What can hang from each mark
P: D
T: C D F M P
M: F P
D: P T
E: M T

Every row comes from one small tree of marks. Brackets hold a mark, then the marks that hang from it, in alphabetical order. Every link used is in the known rows. Which tree was each row made from?
Known rows
[E M [T C F P]]: 31 -16 -8 4 9 17 -11 2 -14 -5 -2 8 5 7 -3 -12 -2 -15 -7 2 -7 4 -9 3 -8
 -5 -13 6 -10 -5 -1 -5 10 -4 -4 -9 11 -12 12 -9 8 -8 -16 -9 -3 -26 14 -3
 -4 -6 4 14 -1
[T D]: -5 0 3 -3 -25 12 -21 -5 10 2 0 -19 -5 10 -11 -8 -2 0 2 5 -4 5 4 -2 8 5
 10 16 -14 1 -7 3 0 -5 11 9 9 -5 4 -10 -3 -3 11 5 -2 -10 4 -4 -10 -9 -11
 3 10
[P [D [T C F M]]]: 16 -1 3 -1 16 16 -16 -5 -5 -6 1 -7 4 3 -3 -13 -2 4 -7 -14 -19 6 -3 2 2
 -3 2 14 -9 -4 -4 -5 4 1 13 8 20 -1 5 -24 -3 -14 -1 -8 -2 -3 5 -7 4 1 5
 11 7
[E T]: 0 -3 -3 -6 -35 10 -16 -4 2 1 4 -10 1 10 -9 -8 -5 -12 -5 4 -10 3 4 -5 10
 -4 3 10 -15 -1 1 8 0 -2 2 12 3 -12 16 -3 13 -7 10 4 -6 -28 0 -1 -3 -7
 -9 9 15
[P [D [T C]]]: 6 -12 1 -6 -6 15 -25 -7 5 0 0 -12 5 7 -3 -9 -1 2 -7 -17 -17 15 2 -2 5 -6
 11 13 -7 -3 -8 1 12 2 12 15 10 -3 9 -12 4 -12 7 1 -6 -1 -1 -8 -5 7 4 8
 10
[P [D [T M]]]: -4 0 6 -5 -15 10 -18 -10 2 1 -1 -9 8 8 -5 -7 -1 0 -6 -11 -14 8 7 -7 11
 -6 14 18 -13 3 -9 0 0 2 15 5 16 -1 7 -18 -1 -13 9 1 -2 -1 0 -5 2 -1 -8
 10 14
[D P T]: 3 -5 2 -8 -21 13 -20 1 7 3 -1 -1 11 9 -3 -8 -9 -9 -3 -8 -25 0 6 -5 7 3
 23 14 -19 -1 -13 -7 4 -3 -3 12 2 -10 -2 1 6 -12 5 2 -7 -1 5 -3 4 0 -5 5
 10
[T M P]: -1 13 3 -1 0 9 -17 0 -2 -3 -3 2 3 4 -10 -13 -8 -2 2 5 -10 -5 -3 -9 4 3 0
 15 -18 5 -3 1 -9 -3 15 0 17 0 -2 -14 1 -7 -1 2 -4 2 10 2 -1 -14 -13 12
 9
[M P]: -7 3 -8 -2 -24 11 -11 -4 -2 -3 -1 -10 1 3 -12 -9 -8 6 -3 11 -9 2 5 -7 15
 0 -1 9 -6 -4 1 0 1 -3 7 7 1 -6 0 5 8 -6 14 2 -4 -9 12 -1 -11 -8 -14 5
 13
[T C D]: 6 -4 0 -3 -6 14 -23 0 5 0 0 -16 -9 6 -7 -9 -6 6 4 -4 -6 0 0 0 4 5 8 11
 -10 -4 -6 5 2 -5 12 17 14 -3 4 -12 -4 -4 11 6 -2 -8 6 -4 -8 -5 1 2 5
[E [M [P D]]]: -3 -14 -7 -3 -32 11 -8 -9 -2 1 -6 -20 1 12 -11 -2 3 10 -13 11 -4 22 5 -8
 13 -11 -5 5 1 -4 -5 -8 18 1 7 -9 1 -7 2 2 8 -4 7 -1 -2 -9 7 -10 -21 -1
 -15 9 15
[M F P]: -18 2 -11 -6 -26 1 -5 0 -5 -6 -4 -6 10 10 -11 -13 -4 7 -4 7 -9 2 7 -12
 19 -4 0 2 -8 -8 5 0 -2 2 -1 19 -2 -5 5 9 16 -2 7 2 -7 -5 16 0 -13 -8
 -14 7 12
[E M [T F]]: 17 -11 -8 0 -32 13 -12 -3 -9 -1 -2 -2 5 13 -11 -8 3 -19 -11 9 -8 7 0 -2
 4 -10 -15 9 -12 -8 0 -4 8 -4 -7 -7 3 -15 14 -6 13 -7 0 -4 0 -37 7 -4 -1
 -5 -8 12 10
[M F [P [D T]]]: -21 -10 -6 -9 -19 1 -4 -9 4 -5 -3 -11 17 9 -4 -11 -1 11 -9 -9 -11 17 10
 -8 15 -10 11 2 -5 -2 -3 -6 6 4 0 16 -2 -2 6 6 13 -8 3 0 -5 1 12 -4 -12
 1 -11 5 10
[D P [T C F]]: 24 -9 -2 -5 14 17 -17 5 -1 0 -1 5 8 4 0 -14 -8 -8 -3 -14 -25 0 -1 6 -1 4
 11 11 -14 -9 -9 -13 7 -4 -1 14 6 -11 -5 -10 7 -14 -3 -6 -5 -3 11 -4 7 3
 11 8 3
[D P [T C M]]: 10 0 1 -7 4 17 -18 6 -5 -1 -5 8 8 -3 0 -8 -15 -7 3 -16 -28 -10 2 0 6 2
 19 14 -18 -3 -12 -7 -1 -1 2 9 12 -5 -3 -12 -3 -11 1 -5 -6 4 4 -5 11 -2
 12 8 4
[E [M F P]]: -10 -8 -14 -3 -33 1 -2 -2 -9 -4 -9 -1 14 9 -10 -6 0 8 -6 7 -4 7 4 -12 16
 -10 -6 0 -6 -9 0 -6 7 3 -7 1 -4 -5 5 12 18 -2 3 1 -5 -13 17 -1 -14 -8
 -13 10 10
[P [D [T F M]]]: 10 0 4 0 3 11 -18 -9 -2 -3 -2 -8 7 11 -7 -13 2 3 -11 -10 -16 10 3 -1 3
 -6 6 18 -12 1 -5 -7 2 -3 11 3 16 -1 4 -21 -2 -13 -2 -2 1 -6 6 -5 2 -2
 -8 10 10
[M F [P D]]: -18 -4 -11 -8 -18 -3 -4 -4 2 -3 -3 -18 9 14 -10 -8 0 17 -9 4 -8 21 7 -10
 18 -11 0 -1 -5 -3 1 -3 4 7 2 17 1 -4 2 4 14 -2 6 2 -5 -2 9 -6 -20 -2
 -15 6 14
[E [M F] [T [P D]]]: -2 -22 -6 -5 -18 0 -3 -1 -1 -1 -1 -4 14 20 -2 -4 7 -6 -14 -2 -3 22 4 -14
 2 -16 -7 -1 -10 1 -6 -4 10 3 -8 -5 1 -8 12 0 13 -3 -13 -2 -4 -18 5 -6
 -16 -5 -10 13 7

Which tree is each row?
1 -1 5 -4 -4 7 -10 -6 1 0 2 -7 4 14 -3 -9 -3 -7 -6 3 -10 11 2 -9 1 -8 -1
 8 -12 9 -3 5 -1 2 10 -3 14 -5 6 -12 -1 -8 -3 0 -4 -8 -1 -8 -2 -7 -9 13
 9
[E [T M [P D]]]
11 5 -5 -1 15 17 -6 -4 -16 -9 -3 5 10 -7 -6 -18 -12 2 1 -7 -17 -12 -5 3
 5 1 2 9 -3 -8 3 -3 -5 0 8 5 13 0 1 -11 1 -13 1 -7 0 -2 20 3 10 -4 7 7 1
[D [T C F [M P]]]
14 -3 1 -4 -2 12 -17 4 6 3 1 -11 -2 16 -5 -9 -4 -7 0 7 -13 8 1 3 1 6 6
 12 -16 -3 -9 -13 3 -8 -5 9 10 -11 -11 -10 0 -5 3 -2 -1 -8 10 -9 -4 -7
 -4 2 3
[T [D P] F]
24 1 -1 -4 22 16 -15 4 -9 -4 -3 11 9 0 -2 -12 -12 -7 2 -13 -29 -8 -4 5
 -1 3 8 12 -19 -9 -9 -13 0 -6 0 9 14 -7 -6 -16 -3 -13 -6 -8 -2 -1 10 -3
 12 2 15 8 0
[D P [T C F M]]
-3 6 6 -3 0 11 -17 -4 -2 -3 -1 11 11 -1 -5 -18 -10 -8 0 -7 -16 -8 1 -8 1
 4 15 16 -18 5 -8 4 -9 -1 10 1 14 1 2 -12 1 -12 -6 0 -2 6 14 3 9 -9 -6 8
 6
[D [T M P]]
17 -5 -2 -6 -3 14 -16 4 1 -1 -1 3 12 14 -2 -11 -5 -15 -5 -4 -23 4 2 1 3
 3 16 14 -18 -6 -9 -14 5 -5 -6 12 5 -11 -7 -4 9 -14 -3 -5 -2 -5 12 -3 5
 -2 -1 5 7
[D P [T F]]
-20 8 -6 -5 -8 0 -3 -2 -6 -5 -7 -9 5 4 -10 -10 -10 14 4 5 -3 -4 5 -10 15
 -1 6 4 -9 0 -1 3 -13 0 2 11 9 2 0 -3 -3 5 7 2 -1 0 16 0 -8 -14 -9 3 4
[T D [M F P]]
9 -8 -1 -2 10 17 -23 1 1 -3 0 5 8 -3 -2 -19 -10 -5 0 -15 -16 -2 -2 -1 -2
 5 14 12 -14 0 -7 1 2 0 11 10 9 -5 4 -7 4 -14 -5 0 -7 5 15 2 1 -2 2 7 2
[D [T C P]]
19 5 0 3 39 15 -18 4 -6 -9 -1 1 -5 -1 -6 -20 -8 3 7 0 -7 -5 -11 6 -8 7
 -2 11 -12 -1 -3 -1 -9 -4 13 0 24 -3 -3 -27 -11 -5 -7 -5 0 0 18 -1 0 -13
 4 5 -6
[T C D F M P]
16 -4 -3 -1 1 9 -15 0 -3 -5 4 0 5 12 -7 -16 -3 -18 -5 8 -10 6 -2 -3 -1
 -1 -7 7 -14 2 3 1 1 -1 1 3 8 -13 7 -6 13 -9 -8 -4 -4 -21 14 1 2 -10 -7
 8 3
[E [T F P]]
-1 1 0 -8 13 7 -8 9 -3 -1 -5 -3 2 1 -1 -7 -9 8 8 -10 -15 -4 3 -4 5 1 12
 6 -18 -5 -9 -7 -8 -3 -1 17 14 -2 -6 -13 -8 3 0 -1 -2 2 5 -6 0 -6 10 4
 -2
[T C [D P] [M F]]
4 13 -5 -1 -3 9 -7 -4 -14 -8 -2 1 3 2 -14 -13 -9 6 -1 14 -10 -5 0 -3 10
 1 -9 10 -7 -6 5 -6 -3 -1 8 3 11 -3 -2 -8 2 -5 7 -5 1 -7 18 2 1 -12 -12
 8 10
[T F [M P]]
-3 -1 -2 -6 -4 2 -6 0 -6 -2 -3 -7 5 1 -3 -12 -5 1 5 -12 -7 -11 3 -5 8 -5
 3 3 -12 0 -2 9 -13 2 0 17 14 -3 15 -13 -5 2 1 2 -1 -16 3 -3 0 -10 7 7
 -2
[E [T C D [M F]]]
8 6 -4 1 20 14 -7 -1 -11 -9 -4 -8 -6 -5 -7 -11 -9 11 4 6 -6 -8 -5 6 4 4
 -2 8 -5 -6 1 -2 -4 -4 9 4 19 -2 -1 -13 -6 -3 5 -4 0 -1 17 -2 -3 -11 6 3
 -2
[T C D F [M P]]
-10 6 -12 -4 3 4 -2 2 -15 -9 -6 4 4 -5 -10 -14 -11 15 3 -2 -12 -9 3 -8
 15 -7 -4 0 -6 -11 7 1 -8 4 7 16 9 1 3 -3 6 1 5 -1 -6 -2 15 1 -6 -7 2 9
 5
[T C [M F P]]
-2 3 -4 -5 19 6 -13 6 -9 -7 -7 17 15 -7 -2 -22 -10 1 3 -19 -15 -8 -1 -6
 2 0 11 8 -16 1 -2 3 -11 3 6 13 13 2 4 -12 1 -8 -14 -3 -6 8 18 3 4 -6 4
 9 -2
[D [T C [M F] P]]
21 -5 -3 3 30 13 -23 4 -1 -7 0 -6 -4 5 -3 -18 -4 1 3 1 -7 3 -9 7 -8 9 1
 11 -10 1 -4 -6 1 -6 5 6 17 -4 -3 -16 -5 -5 -7 -5 -3 -4 18 -3 -5 -10 2 3
 -6
[T C D F P]
-11 8 -3 -8 -18 2 -16 -2 -4 -2 -4 5 18 4 -9 -14 -5 0 -1 -15 -15 -8 7 -11
 14 -3 12 12 -19 -1 -2 0 -11 0 1 16 10 2 7 -8 8 -8 0 2 -2 -3 11 2 5 -6
 -9 9 11
[D [T [M F]]]
9 2 3 0 13 9 -10 -3 -4 -3 0 0 3 5 -5 -16 -6 -14 1 6 -5 -5 -4 2 -6 2 2 13
 -14 9 -3 2 -11 -3 4 -6 20 -5 5 -18 -8 -4 -9 -4 0 -13 14 -1 4 -18 -5 5
 -4
[E [T D F M P]]
-2 3 -2 -2 6 12 -7 -4 -5 -5 -1 -13 -2 1 -8 -7 -9 19 -2 0 -12 8 1 -1 13
 -7 -3 6 1 -3 -1 2 6 3 18 2 11 -1 0 -12 -5 -4 13 -3 -3 0 5 -6 -10 0 -1
 10 10
[T C [M [P D]]]
-11 4 -4 -5 5 5 -2 0 -11 -9 -7 -6 3 -3 -6 -12 -11 17 7 -4 -5 -7 1 -4 15
 -3 2 1 -7 -3 -1 1 -12 3 6 15 14 3 2 -7 -5 5 5 0 -1 0 16 -2 -7 -12 5 3
 -2
[T C D [M F P]]
-1 0 -8 -7 -9 5 -9 4 -12 -5 -2 3 7 2 -6 -12 -6 -2 -1 -8 -14 -10 4 -8 10
 -12 -3 2 -16 -4 4 11 -11 4 -1 18 11 -6 17 -10 6 -2 1 0 -4 -21 1 0 3 -6
 5 14 5
[E [T C [M F]]]
12 7 -2 2 -14 9 -10 -3 -10 -2 2 0 1 11 -10 -11 -5 -12 -3 5 -13 -4 2 -3 6
 -4 -8 12 -18 -2 4 3 -8 -3 4 3 16 -8 13 -16 5 -7 2 -2 0 -29 6 0 5 -10 -5
 11 8
[E [T F M]]
5 0 -2 -10 5 8 -10 7 -7 -3 -7 14 16 0 -1 -10 -13 -2 1 -23 -27 -9 4 -5 9
 -2 17 6 -21 -7 -8 -7 -5 0 -5 19 8 -2 0 -6 0 -5 -2 -5 -5 3 7 -3 9 2 12
 10 3
[D P [T C [M F]]]
15 -6 -1 -5 -11 10 -9 1 3 2 3 -13 4 16 -1 -6 -4 -18 -2 6 -13 6 3 4 1 1 6
 8 -16 -1 -8 -7 1 -6 -10 8 7 -15 1 -6 1 -2 0 -1 0 -22 5 -8 -1 -7 -1 4 1
[E [T [D P] F]]
-11 -3 -1 -8 2 -3 -5 -1 -5 -4 -1 -2 11 13 -3 -9 -1 -2 -8 -3 -9 12 3 -13
 8 -14 0 2 -15 5 -2 4 -7 6 2 6 10 -6 11 -10 5 -2 -8 -1 -4 -7 4 -6 -8 -8
 -8 11 4
[E [T [M F] [P D]]]
